(in the rows, 128 means zero)
Known rows, with every way that one mark hangs from another:
Q752(Q339(Q209(Q737 Q924))): [120 110 151  83  54 150 154 106 183 137 158 143 216 125 130 123  74 126
 157 155  90 175 126  73  61 121 153 116 102 112 162 111 160 103 119 121
 134 199  63  77 129 134 157  85 192 180 189]
Q133(Q200 Q658(Q737(Q752)) Q784): [148 117 191  84 111 139 119 114 105 150  75 166 158 158 146 161 123 114
 116 116 147 128 136  60 178  94 163  68 107  95 133  92 100 125 119 156
 156 110  87  98 133 125 168 136 165 158  92]
Q133(Q200 Q658(Q737(Q752))): [109 105 159  47 102 122 115 118 113 134  80 150 149 165 142 174  83 110
 125 101 110 114 130  78 153 105 168  73 104  86 120  97 120 136 127 158
 159 123  92  89 133 136 175 115 148 174  80]
Q784(Q133(Q200 Q658) Q737(Q752)): [131  94 174  24  97 134  89 118 106 117  91 162 110 136  98 153 112 134
  99 111 154 120 140 142 130 102 114 120 120  78 122  94 137 121 136 127
 147 147 115 175 167 104 172  76  82 131 103]
Q658(Q133(Q200(Q339) Q784) Q737): [175 150 131  73 110 152 148 182 123 150  83 115 174 150 144 154 165  91
 115  93 188 167 116  62 133 107 147  93 137  72 112 119  88 126 100 154
 177 119  90 104  97 186 118 164 179  71 145]
Q209(Q339(Q752) Q737 Q924): [122 174 152 125  92 136 153 110 168 147 194 147 180 141 166 162  99 164
 126 153 171 120 115 201  74 162 156 184 132  60 113  84 203  74 149 116
 138 124 123  86 118 135 131 127 185 172 172]
Q752(Q339(Q209)): [140  96 131 110 115 156 123 152 158 125 118 132 163 114 115 109 109 128
 122 118  92 163 123  70 117  81 159 112  75 151 128 157 122 149 114 108
 125 167 102 117 141 113 147  65 124 143 146]
Q737(Q752(Q339(Q209))): [126  60 140 113 104 160 134 146 166 118 107 148 152 119 109  97  85 140
 109 120  91 142 123  41 108  90 161  94  85 170 172 138 106 166 111 146
 128 176  87 130 138  82 160  49 131 177 132]
Q133(Q200 Q784): [182 124 169 139 134 158 117 119  94 127 122 158 149 139 155 138 172 136
 131 146 184 177 143  79 157  99 129 125 124 115 124 108  83 119 135 128
 127 118 112 150 132 131 144 136 126  85 121]
Q209(Q924): [114 120 127 125 106 108 141  99 140 135 145 138 151 125 141 137 107 126
 145 152 135 117 112 140  84 151 116 137 137  96 155 104 156 127 131 137
 146 134 101 132 108 136 137 144 162 144 141]
Q784(Q133(Q658) Q737): [123 140 161  55 111 118  91 125 125 123 104 129 105 106  80 136 140 125
  92  99 140 117 134 201 129 115  90 139 119  73 107 115 183 107 126  81
 137 132 146 152 160 120 141 101  87 130 129]
Q339(Q209): [149 125 135 111 111 129 103 156 152 120 140 148 149 127 125 122 106 127
 145 132 107 144 111 110 137 121 161 103 111 138 145 154 138 122 106 103
 118 151 122 134 143  97 129 102 133 136 140]
Q784(Q133(Q200(Q339)) Q737): [122 115 116  44  92 132  87 183 100 101 115 131 127 134 113 130 152 136
 105 110 174 173 115 135 104 101  93 157 141  49  86 117 112 121 144 106
 165 147 140 189 157 151 134 102  85  64 166]
Q658(Q737(Q752(Q339(Q209)))): [109  65 142  94  86 140 144 162 177 116  91 140 165 143  98 115  53 116
 114 112  67 156 106  25 127  86 164  70  90 146 167 157 124 155 110 143
 143 182  65 101 133 107 161  78 170 193 133]
Q200(Q133(Q658 Q784(Q737))): [165 124 207  86 153 131  76  81 163 151  94 154 147  98 112 126 174 117
 114 140 161  94 147 174 171  97 108 132 115  94 122  94 175  93 113  83
 131  62 114 105 135 103 139 107 111 104 139]
Q924(Q209(Q339 Q737(Q752))): [124 116 145  94 101 149 150 121 175 131 122 158 153 156 123 159 112 120
 117 140 136 128 133 118 125 155 162 135 129 100 131  70 151 100 147 150
 106 145 134 132 118  78 168  92 167 192 160]
Q658(Q737): [112 132 134 108 110 111 136 139 145 128 110 123 138 151 118 143  95  98
 118 126 105 143 111 114 144 118 130 109 140 106 119 150 140 118 129 124
 144 132 110  89 125 153 136 149 169 142 133]
Q737(Q752(Q339(Q209(Q924)))): [115  54 131 108  77 139 151 125 173 123 124 163 186 116 122 104  61 134
 130 141  95 123 109  58  65 112 152  98  91 137 192 117 134 156 110 148
 149 187  55 145 119  93 167  69 162 188 148]
Q200(Q133 Q339(Q209)): [118 121 117  81 107 121  80 169 177 111 144 146 172 127 148 124 130 127
 144 131  80 118 111 108 143 113 163 117 132 101 125 127 139 111 107 123
 140 113 111 120 116 106 119  67 126 113 168]
Q658(Q133 Q737(Q752)): [140 109 125  91  92 127 175 147 164 135  80 131 128 153 109 153  81  85
 115 102 127 100 113  83 123 139 141  70 153 120 167 133 145 151 100 175
 145 140  69  98  97 133 125 144 193 158 102]
Q784(Q133): [118 144 143 111 105 127 135 129 104 103 134 127 111 138 101 142 126 136
  96 118 110 157 128 128 137 125  95 136 151 110 112 126 143 126 132 122
 121 147 141 177 135 126 140 111 122 126 130]
Q658(Q737(Q752)): [ 96  93 134 104 105 122 152 136 151 120 100 142 127 166 119 134  73 118
 111 121 104 114 108  88 140 131 137  89 141 117 160 129 124 130 125 163
 147 138  87 111 121 121 147 139 177 173 122]
Q133(Q200(Q339) Q658 Q784): [154 156 152  85 138 153  86 159  82 144 106 136 166 116 165 136 196 135
 120 105 176 132 143 117 154  94 155 114  95  79  81  75  91 120 114 137
 163 106 133 113 128 139 141 123 107 104 143]
Q924(Q209(Q737)): [138 152 138  97 110 123 146 103 138 125 118 135 180 149 119 167 152  86
 155 142 125 168 149 107 118 148 146 118 136 107 123  93 159  77 140 131
 114 129 133 106 125 136 146 117 165 151 159]
Q784(Q133(Q200 Q658)): [126 152 164  45  96 129 100 110  70 114 123 147 129 143 125 177 139 128
 113 100 118 153 153 139 152 108 119 119 118  74  79 111 130 117 139 126
 124 135 141 161 149 133 175  83  88 122  94]
Q339(Q209 Q752): [164 147 136 151 133 131  95 154 137 113 148 144 157 128 129 141 127 145
 143 137 130 144 112 124 136 125 173 122  89 129 131 153 165 103 114 100
 132 115 139 126 144 111 113  96 124 133 126]
Q924(Q209): [144 131 125 117 134 117 116 121 120 115  99 135 150 138 111 155 165 100
 151 129 129 147 133 117 127 130 133 118 108 111 118 109 148 109 134 124
 115 106 145 144 122 119 143 110 131 129 127]
Q339(Q752): [141 149 131 165 150 127 123 124 116 128 135 128 132 133 134 149 150 145
 127 128 162 127 130 152 119 131 148 144 107 122 111 129 157 109 131 123
 142  93 143 119 132 139 117 121 123 128 111]
Q339(Q209(Q737 Q924) Q752): [144 164 149 115  76 124 126 110 170 127 190 160 209 141 148 152  84 145
 175 161 144 151 114 128  79 167 179 128 118  92 165 108 210  62 118 104
 140 146  96  85 135 138 123 118 185 172 168]
Q209(Q737(Q752) Q924): [100 100 139 107  66 126 171  80 162 136 151 165 167 152 148 132  63 135
 145 167 136 114 129 109  72 180 140 119 157  99 197  65 154 100 136 184
 140 165  68 111 107 123 146 133 197 200 165]
Q209(Q339 Q737 Q924): [101 147 149  90  75 136 156 108 186 158 184 143 170 140 155 145  78 143
 133 156 139 119 116 172  81 163 143 162 146  70 124  81 171  93 146 122
 126 160 110 107 116 123 138 134 196 176 181]

Rows:
[150 186 153 123 130 138 134 126 157 132 151 129 179 146 135 188 156 124
 128 136 169 158 140 176 121 144 174 167 113  75  76  84 187  65 152 112
 111  89 171 108 130 119 145  96 156 155 160] | Q924(Q209(Q339(Q752) Q737))
[115  85 147 103 101 157 178  96 143 117  98 132 180 137  98 145 128 103
 131 135 110 162 156  41  84 126 149 108 103 134 147  77 126 115 140 176
 128 155  99 106 119 116 181  63 163 194 162] | Q924(Q209(Q737(Q752(Q339))))
[154 161 137 145 165 130 113 143 140 123 122 134 153 138 125 176 180 137
 128 138 174 138 127 181 126 126 155 160  96  90  68 109 185 108 150  98
 112  77 181 141 128  99 142  92 121 131 126] | Q924(Q209(Q339(Q752)))
[103 118 172  26  75 120 124 124  95 112  85 157 130 175 115 180  81 119
  96  89  91 141 134  92 160 107 133  84 130  78 105 109 135 130 136 150
 151 142 102 140 135 131 185  93 142 169  82] | Q784(Q133(Q200 Q658(Q737(Q752))))
[106 165 129  31  97 126  88 164  66 119 126 126 139 140 138 158 161 131
 108  80 121 147 135 139 136 109 133 123 117  53  52  95 117 123 131 134
 166 134 151 150 134 149 157  82  84 122 135] | Q784(Q133(Q200(Q339) Q658))
[219 125 156 121 138 163 136 132 160 149  85 129 131 101  90 113 171 102
 113 120 224 126 128 147 119 120 104 123 129 117 165 121 148 124  92 103
 130 117 102 136 128 131  97 161 138  63 143] | Q658(Q133(Q784(Q737)))
[102 110 113  75  77 105  86 143 186 121 157 162 198 127 159 128 104 131
 152 148  82 108  93 119 101 128 153 128 138  71 146 104 165 112 107 126
 159 119  84 127 100 110 124  77 158 131 188] | Q200(Q133 Q339(Q209(Q924)))
[100  84 149 106  89 164 188 111 154 136 126 121 152 133 114 114  90 141
 118 130 110 144 155  54  90 117 139 114 120 150 159  98 108 133 136 182
 135 174  78  81 126 132 162  78 163 191 157] | Q209(Q737(Q752(Q339)))
[181  86 187  72 137 163  80 111 121 149  71 180 135 117 124 130 156 132
 114 132 211 111 140 117 147  98 140 109  95 101 160  71 105 124 115 125
 149 111 107 140 157  98 154 114  99 116 111] | Q133(Q200 Q658 Q784(Q737(Q752)))
[133 155  96 127 132 129  87 208 142 118 150 121 162 124 138 126 140 161
 133 109 145 147 100 127 120 122 180 126  90 103 110 138 150 110 104 115
 165 114 151 114 134 122 102  88 114 126 157] | Q200(Q339(Q209 Q752))
[ 96 103 145  96  68 134 172 108 189 153 169 172 163 150 159 140  48 150
 121 161 134  94 112 147  78 163 147 151 157  83 165  63 163 112 140 161
 132 166  85 122 102  95 150 118 198 206 172] | Q209(Q339 Q737(Q752) Q924)
[138 129 171  25 106 122  77 120  94 122 103 137 125 127 101 158 143 120
 115 107 153 147 141 165 139  91 102 133 115  62  86 112 151 109 136  84
 139 134 143 161 174 132 162  85  73 105 110] | Q784(Q133(Q200 Q658) Q737)
[165 153 196  73 125 130 110 116  94 152  83 147 166 146 148 166 149 104
 123 116 152 151 138  94 176  87 156  86 104  80 100 106 114 109 123 118
 152 102 103  84 134 153 156 146 155 126 107] | Q133(Q200 Q658(Q737) Q784)
[ 96 172 170  54  90  96 125 125 114 122 101 118 123 147  94 167 111 107
  97  94  77 136 128 148 160 110 110 101 137  75  86 134 173 112 123 108
 138 136 126 109 136 141 161 114 147 172 113] | Q784(Q133(Q658(Q737)))
[ 93 143 179  45 112  96 110  92 152 138  99 132 159 147 126 174 113  91
 125 124  59  91 128 151 179 108 144  94 132  88  97 119 180 107 120 119
 139  82  99  55 111 136 147 101 159 159 110] | Q200(Q133(Q658(Q737)))
[120  42 139 103 126 157 146 130 165 129  82 130 127 106  82  89 109 136
  95 134 147 116 127  98  81  93 118 133  95 145 168 118 122 163 131 136
 147 156  90 124 146 108 148  76 117 142 143] | Q784(Q737(Q752(Q339)))
[117  95 144  89  48 134 141 114 186 125 162 179 188 149 142 128  42 132
 158 169 107 122 112  76  85 171 168 100 145 113 217  88 155  93 112 156
 135 186  64 118 124  94 144 110 205 209 167] | Q339(Q209(Q737(Q752) Q924))
[134  67 151 115 136 146 101 138 174 125  93 161 140 116 116  91 162 143
 106 156 181  92 117 122 136 109 119 139 146  95 165  80 123 120 115 145
 163  87  90 142 115  97 122 105 122  97 179] | Q200(Q133(Q784(Q737(Q752))) Q339)
[213  87 153 125 128 166 143 136 175 150  72 148 122 110  88 101 148 110
 106 129 223  92 129 110 114 127 110 109 134 132 200 103 135 138  87 139
 133 128  76 151 118 102 109 144 145 100 130] | Q658(Q133(Q784(Q737(Q752))))
[136 120  97  69 102 140  76 202 119 119 134 144 170 142 160 128 125 130
 148 111 129 161 111  72 129 106 177 105 105  94 118 133  95 129 118 127
 158 155 125 135 145 133 129  90 111  98 155] | Q133(Q200(Q339(Q209)))
[181 159 137 155 159 157 105 166  82 128 127 132 168 138 172 143 206 163
 122 129 224 171 126 102 131 103 156 144 104  87  91  96  96 108 129 144
 173  76 136 132 123 157 119 124 107  68 143] | Q133(Q200(Q339(Q752)) Q784)
[110 146 117 134 144 120 100 144 141 123 146 121 163 136 152 149 175 146
 131 130 131 114 126 152 124 122 153 158 134  93  90 103 162 103 132 147
 167  56 132  99 107 139 109  77 115 107 143] | Q200(Q133 Q339(Q752))
[161 134  86  61 105 150 135 182 111 137 109 109 157 138 152 150 154 104
 134  94 160 131 132 101 102 122 150 114 135  81 104 115  97 149 110 164
 168 127 114 122 103 164 118 120 123  75 136] | Q658(Q133(Q200(Q339)))
[121 133 115  34  45 130 105 159 147 124 174 158 228 155 183 148  85 135
 179 149 124 170 107  77  73 147 176 118 124  53 143  84 129  84 124 138
 168 184  87 104 129 160 136 107 169 137 202] | Q133(Q200(Q339(Q209(Q737 Q924))))
[104 169 138  95 147 111  79 135 125 126 128 112 169 118 157 160 183 140
 122 112 122  80 137 186 133 113 169 143 106  75  70  87 185 101 118 136
 170  34 144  67 110 132 122  69 101 138 128] | Q200(Q133(Q658) Q339(Q752))
[151  34 195 124 137 172 136  82 179 128  79 164 146 108  92  90 154 133
  89 160 151 118 140  76 125  72 105 137 122 140 168 100 127 138 126 136
 129 105  59 131 128  87 154  61 120 108 146] | Q200(Q133(Q784(Q737(Q752(Q339)))))
[ 63 150 141  33 113  90  97 139 153 134 101 114 164 139 144 164 130  98
 124  96  71  95 119 151 162 102 151 100 132  61  80 110 166 113 118 133
 174  84 112  40 101 152 140  98 147 152 148] | Q200(Q133(Q658(Q737)) Q339)
[104  86 162  55  88 135 126 145 162 135  80 140 164 132 101 128  64 112
 112  93  54 117 124  61 137  75 184  56  64 132 143 146 144 151  97 136
 153 164  82  64 138  99 169  62 162 222 114] | Q133(Q658(Q737(Q752(Q339(Q209)))))
[107 175 127  56 129 110  93 173  96 132 108 102 179 154 164 184 152 123
 130  83 147 139 122 141 134  99 186 107  89  43  54 107 146 109 129 131
 199  78 137  56 124 185 143 115 126 133 117] | Q133(Q200(Q339(Q752)) Q658(Q737))
[133  34 138  90 108 160 121 157 187 119  86 148 143 104  80  81  85 135
 113 128 124 129 113  71  97  83 139 110  77 148 188 142 132 158 111 109
 134 178  86 131 161  86 150  53 115 145 152] | Q784(Q737(Q752(Q339(Q209))))
[114 116 152 101  95 153 152 134 183 146 153 150 133 151 139 125  73 150
 100 142 132 107 127 130 118 149 154 146 147 116 141  92 135 113 139 163
 114 162 119 115 122  86 141 110 167 191 162] | Q209(Q339 Q737(Q752))
[155 167 150 127  99 140 117 144 154 123 176 144 177 139 136 154 104 142
 155 143 130 166 120 109 127 147 191 124 107 118 129 133 176  70 118 110
 123 139 124  83 147 127 115  98 154 154 152] | Q339(Q209(Q737) Q752)
[ 88 147 144  18  89  96  71 167 187 129 114 132 183 130 136 157 105  94
 134  97  45 108 104 125 168  95 179  81 113  72  98 125 176 104  94 110
 160 103 106  52 117 126 136  68 152 166 153] | Q200(Q133(Q658(Q737)) Q339(Q209))
[115  78 144 105 102 132 121 139 138 104 102 150  90 131  72 111  99 140
  86 127 146 123 117 136 117 125  76 142 149 103 162 120 148 122 130 126
 130 155 111 198 154  92 142  98 112 131 131] | Q784(Q133 Q737(Q752))
[139 180 153 132 123 151 139 136 160 146 171 130 148 141 150 163 117 157
 113 134 167 135 128 181 121 150 170 174 119  93  91 107 176  80 153 119
 122 115 151  86 133 124 122 110 149 159 152] | Q209(Q339(Q752) Q737)
[ 83  76 154 101  66 150 192  85 160 137 146 143 184 135 131 118  70 140
 131 150 119 130 137  64  44 136 137 123 126 121 181  68 135 121 140 184
 151 179  48  92 107 133 162  94 194 206 165] | Q209(Q737(Q752(Q339)) Q924)
[141 163 142  92 112 136 138 119 171 132 137 141 169 148 127 165 134 111
 130 136 135 151 138 154 123 145 150 147 128  84  91  92 169  84 149 116
 104 132 159 124 120 107 153 105 164 158 167] | Q924(Q209(Q339 Q737))
[132 151 169  96 139 126  86 121 133 142 110 135 160 105 149 131 195 129
 114 119 129  97 144 141 165  98 139 126 119  82  96  74 143 109 103 137
 157  64 129  89  96 119 133  96 119 125 164] | Q200(Q133(Q658 Q784) Q339)
[121  92 135 100  86 137 138 127 163 128 133 144 196 108 125 111  88 126
 142 146  93 148 112  76  74 105 147 111  87 124 157 133 151 140 115 115
 144 178  76 121 123 111 149  81 156 156 162] | Q752(Q339(Q209(Q924)))
